Each row was made from one small tree. The marks that hang from a mark follow it in brackets, in alphabetical order. Every link used is in the known rows. Write each row's tree.
Known rows:
Y{Z{E{B} J}}: [ 0.74 -1.27 -1.46  1.45  2.42  1.54 -2.20  1.51  2.24  0.52 -0.58 -0.05
  1.66 -2.67  0.01 -1.14  2.28 -1.01  1.57 -1.24 -2.67 -1.56]
J{B{E} F{U} Z{Y}}: [-0.29 -0.63  4.75  3.55  0.68 -2.95 -3.50  3.42 -1.06 -2.07 -1.35 -1.67
 -4.06  1.70  4.50 -2.06 -1.49  3.77  2.53  0.43 -1.49  4.59]
F{U}: [-0.01  0.30  1.54  1.56  1.06 -0.03 -0.23 -0.63 -0.09  0.32  1.07 -0.79
 -0.82 -0.30  0.52 -0.36  1.74  0.14 -0.31  0.82 -1.31 -0.20]
Q{U}: [ 0.11 -0.98  0.27 -0.11  0.60  0.05 -1.77  0.30 -0.40 -0.05  1.23 -0.67
 -1.05 -0.10 -0.30  1.71  0.44 -0.39 -0.94  1.71 -2.68  0.17]
D{Z{B E J Y}}: [-1.34 -0.55 -0.08  0.09 -1.46  5.27 -3.73  0.19  3.10 -2.38 -2.69 -0.75
 -0.78 -3.33  1.68 -2.84  3.80  2.75 -0.45 -1.40 -2.53 -2.36]
Z{B J{F{U}} N{E}}: [-1.88 -1.36  2.92  2.47 -1.40  1.94 -4.95  0.28  4.13 -1.61  0.81 -3.60
 -1.32 -2.11  0.42 -3.68  5.35  2.54  1.37 -1.11 -1.16 -1.61]
Y{Z}: [ 0.18  0.52 -0.24  0.96 -1.14 -0.09  0.64  1.46 -0.63  1.42 -0.41  1.44
 -0.51  0.08 -0.54 -1.08  1.41 -0.30  0.30 -0.66 -1.19  0.97]
Y{Z{B J}}: [-1.10 -0.30  1.61  1.07 -1.77  2.23 -1.62  1.20  2.28  0.71 -0.73 -0.27
  0.42 -1.76 -1.10 -2.53  3.40  0.81  0.92 -1.17 -0.93 -0.18]
Z{B E J{F{U}} N Y}: [-2.20  0.94  4.89  3.13 -1.71  5.13 -6.00  0.34  3.42 -3.52  1.03 -2.52
 -1.46 -4.06  4.46 -4.29  5.59  4.04  1.24 -2.02 -4.19 -2.72]
L{Z}: [-0.45 -0.02  0.18 -0.41 -1.58 -1.08  0.39  0.93 -0.46  0.04  1.27  0.83
  0.36 -0.02  1.49  0.13  1.10  1.59  1.16 -0.13 -0.44  0.84]
N{E{B} Z}: [ 0.92 -0.09 -5.97 -1.67  2.28  1.12 -2.42  0.81  1.42  1.62 -0.43 -1.18
  0.76 -0.17 -1.74 -0.74 -0.38 -1.36  0.50  0.24  0.07 -2.07]
Z{B{E} J{F{U}} N Y}: [-2.74  1.18  4.90  3.28 -3.38  4.29 -3.47  2.23  2.44 -2.83 -1.04 -3.40
 -1.00 -2.26  2.31 -3.69  3.16  4.01  2.02 -0.03 -3.40 -1.24]
Y{Z{E J N}}: [ 0.13 -0.58 -0.53  2.86 -1.62  2.78 -1.74  1.93  1.68 -0.46 -0.21 -1.18
 -0.50 -1.55  0.56 -2.39  4.38  1.54  0.97 -2.33 -3.68 -1.25]
Y{Z{E J{B F}}}: [ 0.16 -2.57  2.57  3.09  1.33 -2.06 -3.74  2.76  1.66 -0.97 -0.25 -0.20
 -2.23 -1.35  2.20 -2.75  1.54  0.85  1.80 -2.66 -1.42  2.10]
Y{Z{B{E} J{F} N}}: [-1.70 -0.40  2.88  2.53 -4.16  2.32 -2.28  3.65  2.23 -0.55 -1.95 -1.77
 -0.89 -1.06 -0.49 -3.26  2.47  2.32  2.28 -0.63 -1.86  0.92]
N{E Z{B J Y}}: [-0.92  0.84 -2.21 -0.86 -1.49  4.70 -4.34  0.22  3.19 -0.24 -1.29 -3.17
 -0.21 -1.65 -0.25 -4.58  3.18  1.88  0.07 -1.53 -1.11 -3.24]
Z{B N{E}}: [-0.19 -0.72 -1.34 -0.90 -3.46  2.85 -2.72  0.40  1.39 -1.20  0.34 -1.96
 -0.13 -0.79 -0.13 -2.09  2.43  1.94  0.24 -1.39 -0.46 -2.59]
L{Z{J{B{E}} N Y}}: [-1.57 -0.53  0.64  2.70 -3.88  0.25 -0.58  4.59 -0.14 -2.95  0.04 -1.03
 -0.10 -0.25  3.70 -1.66  1.46  4.95  3.43 -1.62 -2.55 -0.04]
L{Z{B J{F} N{E} Y}}: [-2.62  0.20  1.82  0.98 -4.55  1.93 -3.79  1.86  2.92 -2.45  0.80 -0.91
 -0.24 -2.35  3.07 -3.82  5.35  4.70  2.79 -2.18 -1.96 -1.51]
Y{Z{E{B} N}}: [ 1.00  0.22 -2.62  1.41 -0.40  2.25 -1.62  2.46  0.10  0.18  0.44  1.20
  0.71 -1.77  0.93 -0.48  2.08  0.03  1.49 -1.18 -3.34 -1.58]
E{B}: [-0.10 -0.19 -1.87 -0.38  2.54  0.16 -0.49  0.61  0.43  0.34  0.18  1.21
  2.27 -1.26 -0.35  1.49 -1.18 -1.31  1.37  0.85  0.18 -1.12]
Z{B{E}}: [ 0.21 -0.53  1.07 -1.44 -2.30  2.25 -1.32  1.00  0.24 -0.65 -1.84 -2.31
  0.42 -0.41 -0.30 -0.90 -1.75  0.72  0.07  0.92 -0.25 -0.46]

Which tree is each row?
[-0.04 -0.31  0.26  2.44 -2.92 -0.26 -1.82  4.59 -1.88 -2.65 -1.91 -1.51
 -2.16  2.19  3.49 -1.23 -1.52  5.07  2.75 -0.82 -1.94  2.20] | J{B{E} Z{N Y}}
[-2.06 -1.26 -0.37  2.27 -0.28  0.28 -0.98  2.43  1.22 -2.24 -2.33  1.16
 -1.79 -0.89  1.26 -1.47  1.81  2.81  1.10 -1.29 -0.81  0.45] | D{Z{J{B} Y}}
[ 0.17 -2.41  3.68  4.25  2.18 -1.89 -3.95  2.23  1.49 -0.82  0.62 -0.78
 -2.77 -1.62  2.67 -3.02  2.83  0.99  1.47 -2.23 -2.43  1.90] | Y{Z{E J{B F{U}}}}
[-0.28  1.39  1.19 -1.11 -3.30  3.82 -1.33  1.37 -0.19 -1.63 -1.97 -1.65
  0.51 -0.99  1.50 -1.96 -0.83  1.69  0.32  0.32 -1.82 -1.49] | Z{B{E} Y}
[-1.61  0.13  1.34  0.12 -1.27  2.66 -3.99  1.88  3.02  0.01 -2.12 -3.85
 -1.26 -0.80 -1.01 -2.97 -0.56  1.63  0.96  0.70  0.20  0.41] | N{Z{B{E} J{F}}}
[-1.81  0.43  0.33  3.63  0.90  1.61 -3.45  1.38  3.25 -1.90  0.61 -1.41
  0.32 -2.71  1.94 -2.85  4.94  1.64  2.90 -0.92 -3.12 -2.64] | Z{J{F{U}} N{E{B}} Y}
[-1.23  1.49  4.57  2.47 -1.80  3.36 -6.42  0.52  1.25 -2.66  0.71 -1.56
 -3.41 -1.63  5.12 -3.36  4.04  5.27  1.33 -0.94 -3.68  0.66] | J{F{U} Z{B E N Y}}
[-1.20  0.20 -2.61  1.21 -1.89  1.75 -1.39  2.36  2.08 -1.51  0.83 -0.27
  2.24 -2.07  1.89 -1.58  4.41  2.83  3.38 -1.57 -2.82 -3.11] | L{Z{J N{E{B}} Y}}
[-1.96  1.14  1.40  1.29 -4.86  5.71 -2.02  2.33  1.95 -2.83 -2.06 -3.21
  0.93 -1.80  1.25 -3.07  1.95  3.72  1.61 -0.76 -2.93 -2.95] | Z{B{E} J N Y}
[-1.77  0.82  3.12  3.52 -1.75  1.69 -3.40  1.51  1.85 -2.68  2.12 -1.00
 -1.39 -2.60  5.25 -2.94  5.80  4.49  2.42 -1.84 -4.57 -0.98] | L{Z{E J{F{U}} N Y}}
[-2.70 -0.33  2.24  2.41 -2.61 -0.68 -1.32  2.11  1.99 -1.38  1.35 -0.03
 -0.56 -0.90  1.88 -1.23  3.62  3.64  3.08 -1.02 -0.95  1.09] | L{Z{J{F} N}}
[-2.30 -1.89 -0.81  3.18 -1.79 -0.38 -2.88  3.34  2.23 -3.14 -2.24  0.37
 -3.37 -0.71  1.86 -2.82  3.59  3.78  1.92 -2.27 -1.08  0.18] | D{Z{J{B F} N{E} Y}}
[-0.61 -1.10 -0.72 -1.32 -2.61  2.31 -0.95  1.61  0.61 -0.65 -3.69 -0.88
 -1.13 -0.23 -1.21 -0.45 -0.56  1.50 -0.56  1.41 -0.21  0.41] | D{Z{B{E}}}
[-0.56 -0.91  0.43  3.26 -0.91  2.22 -3.50  2.37  1.24 -4.04  0.38 -1.43
 -0.86 -1.97  4.45 -2.55  2.56  3.83  1.75 -3.49 -3.34 -2.35] | Z{E J{B} N Y}
[ 0.61  1.62 -4.10 -0.87 -0.89  2.35 -1.86  0.51  0.55  0.37 -0.90 -1.49
 -1.21  0.28  0.23 -2.88  1.40  0.78 -0.54 -0.98 -1.48 -2.11] | N{E Z{Y}}
[-1.44  1.23  3.17  2.15 -2.43  1.93 -5.42  0.76  1.58 -1.70  0.21 -1.76
 -3.22 -0.57  3.22 -3.68  4.65  4.88  1.73 -0.72 -2.32  0.79] | J{F{U} Z{B N{E} Y}}
[-1.74  0.40  0.68 -0.42 -4.81  1.89 -1.22  1.63  0.17 -1.04  2.03  0.55
  0.37 -1.02  1.95 -0.71  2.77  3.78  1.60 -0.77 -0.79 -0.83] | L{Z{B N}}
[-0.93  1.05  0.69  2.98  0.63  0.10 -4.29  1.50  1.10 -0.99  0.22 -0.54
 -1.82 -0.44  2.79 -2.12  3.41  3.07  2.77 -0.04 -2.65  0.74] | J{F{U} Z{N{E{B}} Y}}
[ 0.02  0.17  0.56  1.32  0.64  3.50 -2.83 -0.19  2.10 -2.30 -0.69 -2.07
  0.40 -2.64  2.80 -2.55  2.53  1.43  0.22 -2.12 -3.31 -2.67] | Z{E J Y}
[ 1.76 -0.21 -2.13  0.32  1.77  1.06 -1.58  1.52  0.18  0.82 -0.02  1.14
  1.00 -1.87  0.65 -0.37  0.78 -1.32  0.91 -0.76 -2.39 -0.86] | Y{Z{E{B}}}
[-2.13  0.74  3.52  1.86 -2.73  5.13 -5.73  0.91  3.43 -3.83 -0.02 -1.73
 -0.87 -3.93  4.05 -4.13  4.15  3.95  1.58 -2.56 -3.07 -2.67] | Z{B E J{F} N Y}
[-1.66 -1.21  2.42  4.73 -0.44 -0.96 -3.82  2.45  1.99 -3.21  0.74 -1.67
 -2.62 -1.18  3.65 -3.78  4.32  3.48  2.56 -2.56 -2.39 -0.67] | Z{J{B F{U}} N{E} Y}
